Every row comes from one small tree of marks. The marks that hang from a mark follow it in brackets, in alphabetical order. Every link used is in the known rows. Which tree was each row made from?
Known rows:
gomur(korop tati(lepofi(sivad))): [ 3.88  4.82  5.97 -2.70 -0.31  3.05 -0.56 -1.07 -0.04 -2.53 -2.19 -4.66
  3.23 -0.26 -0.59  0.93 -2.84  1.91 -3.36 -3.37 -2.44  4.31]
vufa(tage(sivad(vobap)) tati): [-0.66 -1.42  6.12 -3.54  1.30 -0.69 -6.47  0.44 -1.12 -0.56  0.76 -7.33
  3.24 -2.64 -2.37 -2.12 -7.65  0.10 -1.91 -5.96 -8.98 -5.21]
lepofi(tati(korop sivad(tage vobap))): [-0.14  2.01  3.14 -2.45  0.10  0.47 -0.90 -1.87  0.48 -0.18  4.05 -1.31
  1.64 -1.10 -3.14  2.30 -3.12  1.35  0.27 -2.43 -3.32  0.03]
lepofi(sivad(tage vobap vufa) tati(korop)): [ 1.96  4.52  4.33 -2.32 -0.06 -2.82 -1.19 -7.97  1.20  1.42 -0.13 -0.77
  0.22 -1.94 -5.66  1.98 -2.25  0.81  2.18 -1.77 -6.80  3.80]
bomiko(lepofi): [ 2.00 -1.98  5.36 -5.84  0.05 -0.90 -4.42  6.90 -1.03  0.33 -1.06 -5.63
  2.55 -1.51  0.36  1.90 -3.77  0.33 -3.55 -4.65 -2.62  0.80]
lepofi(sivad(vobap)): [ 1.07  4.17  4.44 -4.80 -0.23 -4.34 -3.13 -2.57  0.83 -0.68 -2.87 -5.19
  3.53 -1.96 -2.85  0.51 -3.02 -0.49 -0.43 -4.63 -3.70 -2.21]
lepofi(sivad(tage)): [ 1.73  2.89  4.97 -4.17 -0.26 -2.42 -4.51 -1.74 -0.88  0.53 -3.01 -4.02
  2.20 -2.19 -1.75  1.17 -2.33 -0.40 -0.22 -4.31 -4.84  2.17]
tage(sivad(vobap vufa(tati))): [ 2.17  2.44  5.33 -5.06  1.44 -0.57 -1.42 -2.80 -0.14  1.27 -2.08 -6.01
  2.79 -2.59 -3.84  0.02 -4.16  0.55 -0.71 -5.49 -3.54 -2.75]
vufa(tati): [ 0.09  0.22  6.72 -5.44 -1.08  2.10 -3.27  4.67 -1.15 -0.29 -2.29 -5.26
  3.61 -3.35 -0.87  0.16 -7.23 -0.42 -3.09 -5.97 -4.12 -0.38]
lepofi(tati): [ 2.98  0.65  6.40 -3.46 -1.49  0.43 -2.64  3.26 -0.05  0.07  1.15 -3.10
  2.65 -3.28 -0.61  1.61 -5.88 -0.10 -1.25 -3.90 -2.40  1.97]
bomiko(tati): [ 4.03 -0.64  6.49 -4.63 -1.66  0.52 -4.24  5.13 -1.39 -0.52 -3.07 -5.32
  4.08 -2.60  2.08  1.31 -4.74 -0.14 -5.50 -4.49 -1.20  3.73]
bomiko(gomur(korop) tati(lepofi(sivad(tage vufa)))): [ 5.52  2.93  5.68 -2.76 -1.05  1.30 -2.34 -1.07 -0.35 -1.30 -4.47 -4.72
  0.77  0.92 -0.18  2.05 -1.45  1.35 -6.03 -1.62 -1.74  7.08]
tage(sivad(vobap vufa(tati(korop lepofi)))): [ 0.55  1.96  4.20 -4.58  1.83  0.87 -0.79 -2.99  0.12  0.66  0.59 -6.53
  2.32 -1.18 -3.25  0.51 -2.91  1.32 -0.91 -4.54 -4.68 -2.46]
bomiko(gomur lepofi(sivad(vobap)) tati): [ 2.58 -2.52  4.82 -4.58 -0.52 -4.10 -5.30  2.26  0.35 -1.10 -6.17 -5.35
  1.63  0.17 -0.33  0.67 -1.92  0.65 -6.15 -2.42 -3.67  0.24]
lepofi(sivad(vobap vufa)): [ 2.33  6.31  4.46 -5.05  0.21 -4.31 -2.09 -4.47  1.10  0.67 -2.95 -3.96
  3.23 -1.79 -3.97  1.25 -3.13 -0.29 -0.05 -4.35 -2.16  0.25]
bomiko(gomur(korop) tati(lepofi sivad)): [ 3.24  1.40  4.29 -3.33 -0.76  3.42 -1.26  3.62 -0.32 -2.97 -0.69 -5.59
  2.71  2.21  1.40  1.83 -2.16  1.85 -7.69 -2.24  1.64  2.03]
sivad(tage): [ 2.90  2.58  5.78 -4.02 -0.33 -0.47 -4.24  1.07 -1.56  1.19 -2.02 -3.20
  1.55 -2.96 -0.46  2.85 -3.23 -0.21 -1.19 -4.63 -1.74  4.99]
tati(lepofi sivad(vobap vufa)): [ 0.25  8.11  1.76 -4.50  1.52  0.38  0.81 -2.48  2.01 -0.75  4.08 -3.33
  4.16  1.28 -1.92  2.57 -3.04  1.52 -0.93 -3.54  3.68 -0.80]
tati(korop lepofi sivad): [-3.14  1.59  1.35 -4.40  1.24  3.52 -1.12  4.09  0.03 -1.60  6.88 -5.38
  3.67  2.21  0.82  2.62 -1.35  1.80 -2.96 -3.27 -0.75 -1.89]
sivad(vufa(tati)): [ 2.19  2.95  6.46 -5.65 -0.46  1.47 -2.00  2.50 -0.79  1.54 -1.74 -3.71
  3.08 -2.84 -1.99  1.56 -6.63 -0.21 -2.44 -5.54 -1.47  3.09]
sivad(vobap vufa): [ 3.73  6.68  5.10 -5.11  0.36 -2.87 -1.23 -2.36  0.92  1.39 -1.58 -3.13
  2.82 -2.36 -3.27  2.90 -4.29 -0.06 -0.97 -4.74  1.71  2.68]
vufa(tage tati(korop lepofi sivad(vobap))): [-4.97  0.71  2.96 -3.11  1.52  2.26 -4.33  1.71  0.09 -2.34  6.64 -5.64
  3.82  0.90 -1.58 -0.70 -6.81  1.41 -2.78 -4.09 -7.12 -4.63]

Write each row's tree:
[ 2.57  5.50  3.92 -2.81  0.09 -0.47 -0.18 -3.79  1.06  0.84  1.84  0.11
  2.17 -1.78 -3.95  2.40 -4.53  1.02  1.15 -2.88  0.05  2.15] -> lepofi(tati(sivad(tage vobap vufa)))
[ 1.17  4.84  4.54 -2.43  0.63 -1.59 -3.68 -1.98  1.16 -0.79 -3.45 -2.02
  0.96 -0.22 -0.56  2.61 -1.80  0.91 -2.56 -2.90  0.93  3.69] -> bomiko(gomur(tati(lepofi(sivad(tage vobap)))))
[ 1.52 -0.11  5.11 -3.22  1.85 -3.15 -7.00  0.50 -0.89 -0.09  1.91 -7.13
  2.87 -1.88 -1.18 -0.20 -4.77  0.01 -1.50 -5.37 -5.31 -3.72] -> vufa(tage(sivad(vobap)))
[ 1.82  7.41  2.59 -4.30  1.34 -1.43 -0.65 -4.11  0.43  1.18  0.45 -1.24
  2.68 -0.63 -3.90  2.97 -2.79  0.86  0.23 -4.03  2.39  1.71] -> tati(sivad(tage vobap vufa))
[ 0.34  6.14  2.35 -4.82  1.20  2.36 -0.18  1.37  0.83 -0.34  4.57 -3.66
  4.24  1.39 -0.12  2.77 -3.13  1.40 -1.86 -3.83  3.32  0.58] -> tati(lepofi sivad(vufa))
[ 0.67  6.16  4.49 -3.73  0.73  0.75 -0.62 -5.97  0.55  1.25 -0.79 -2.14
  0.83 -1.65 -4.28  2.52 -4.02  1.29 -0.14 -3.29 -3.73  5.21] -> sivad(tage vobap vufa(tati(korop lepofi)))
[-0.73  2.82  3.23 -4.54  0.67  0.88 -1.98  0.33  0.31 -0.16  3.11 -5.47
  2.33  0.85 -0.58  2.38 -1.06  0.97 -1.86 -2.94 -4.07  2.12] -> tati(korop lepofi(sivad(vufa)))
[ 2.63  6.69  5.74 -4.18  0.15 -1.00 -1.25 -5.99  0.14  1.96 -3.71 -1.43
  1.26 -3.37 -5.12  1.96 -5.49  0.28  0.22 -4.51 -2.40  4.92] -> sivad(tage vobap vufa(tati))
[-1.01  3.69  2.72 -2.36  1.49  0.83 -2.41  0.20  0.76 -1.04  0.52 -1.57
  0.97  1.46 -0.32  3.66 -0.86  1.93 -3.46 -2.50  2.26  2.32] -> bomiko(gomur(tati(korop lepofi sivad(tage vobap))))
[-1.85  1.23  3.26 -4.32  0.31  0.91 -2.85  1.78  0.14 -1.26  2.94 -6.47
  2.65  0.70  0.39  1.69 -1.00  0.80 -2.21 -3.13 -5.49  0.03] -> tati(korop lepofi(sivad))
[ 3.10 -1.95  5.02 -4.99 -0.73 -3.12 -4.42  1.20 -0.14 -1.07 -4.65 -5.94
  3.54 -1.14 -0.36 -0.17 -3.15  0.69 -4.60 -3.14 -5.83  0.27] -> bomiko(lepofi(sivad(vobap)) tati)
[ 1.21 -1.02  5.44 -5.15  1.39  1.93 -2.26  1.44 -1.60  1.66 -0.37 -6.55
  2.30 -1.94 -2.25  0.64 -3.26  0.66 -2.01 -5.40 -5.02 -1.07] -> tage(sivad(vufa(tati(korop))))
[-2.46 -0.34  5.06 -3.96  0.58  1.53 -5.93  4.83 -1.37 -1.13  3.10 -5.08
  4.39 -1.18 -1.05 -1.13 -8.79  0.09 -3.09 -5.88 -5.55 -3.75] -> vufa(tage tati(sivad))
[ 3.06 -3.55  5.52 -5.27 -0.95 -1.60 -5.15  4.46 -1.03 -0.76 -4.33 -6.16
  3.52 -1.05  0.96 -0.06 -3.21  0.49 -5.26 -3.39 -6.01  1.37] -> bomiko(lepofi(sivad) tati)
[ 0.09  4.78  3.89 -3.16  1.03  0.53 -1.58 -2.43  1.14 -0.70  0.15 -2.80
  2.84 -0.04 -0.89  2.15 -1.86  1.72 -1.78 -2.97 -1.73  3.81] -> gomur(tati(korop lepofi(sivad(vobap vufa))))
[ 2.85  7.15  4.42 -4.16  0.43 -4.39 -2.48 -7.27  0.67  1.48 -3.74 -2.48
  1.77 -2.09 -4.62  1.80 -2.24 -0.06  1.17 -3.82 -3.00  3.33] -> lepofi(sivad(tage vobap vufa))
[-0.48  1.14  5.41 -4.41  0.38 -1.08 -5.18  0.23 -0.83  0.71  0.10 -4.91
  2.81 -1.29 -2.93 -0.08 -5.46 -0.21 -1.62 -4.66 -7.88  0.50] -> lepofi(sivad(vufa(tage tati(korop))))
[ 4.31  5.41  6.35 -2.04  0.42  2.30 -1.91 -1.86 -0.13 -1.79 -0.57 -4.06
  2.94  0.04 -1.13  0.93 -3.91  1.94 -3.19 -3.28 -2.97  5.61] -> gomur(korop tati(lepofi(sivad(vufa(tage)))))
[ 4.20  7.56  4.45 -2.23  0.93  4.95  1.31 -2.88 -0.37 -1.08  0.22 -1.64
  2.54  0.91 -1.59  2.60 -2.50  2.95 -2.53 -2.88  1.88  7.09] -> gomur(korop tati(lepofi sivad(tage vufa)))
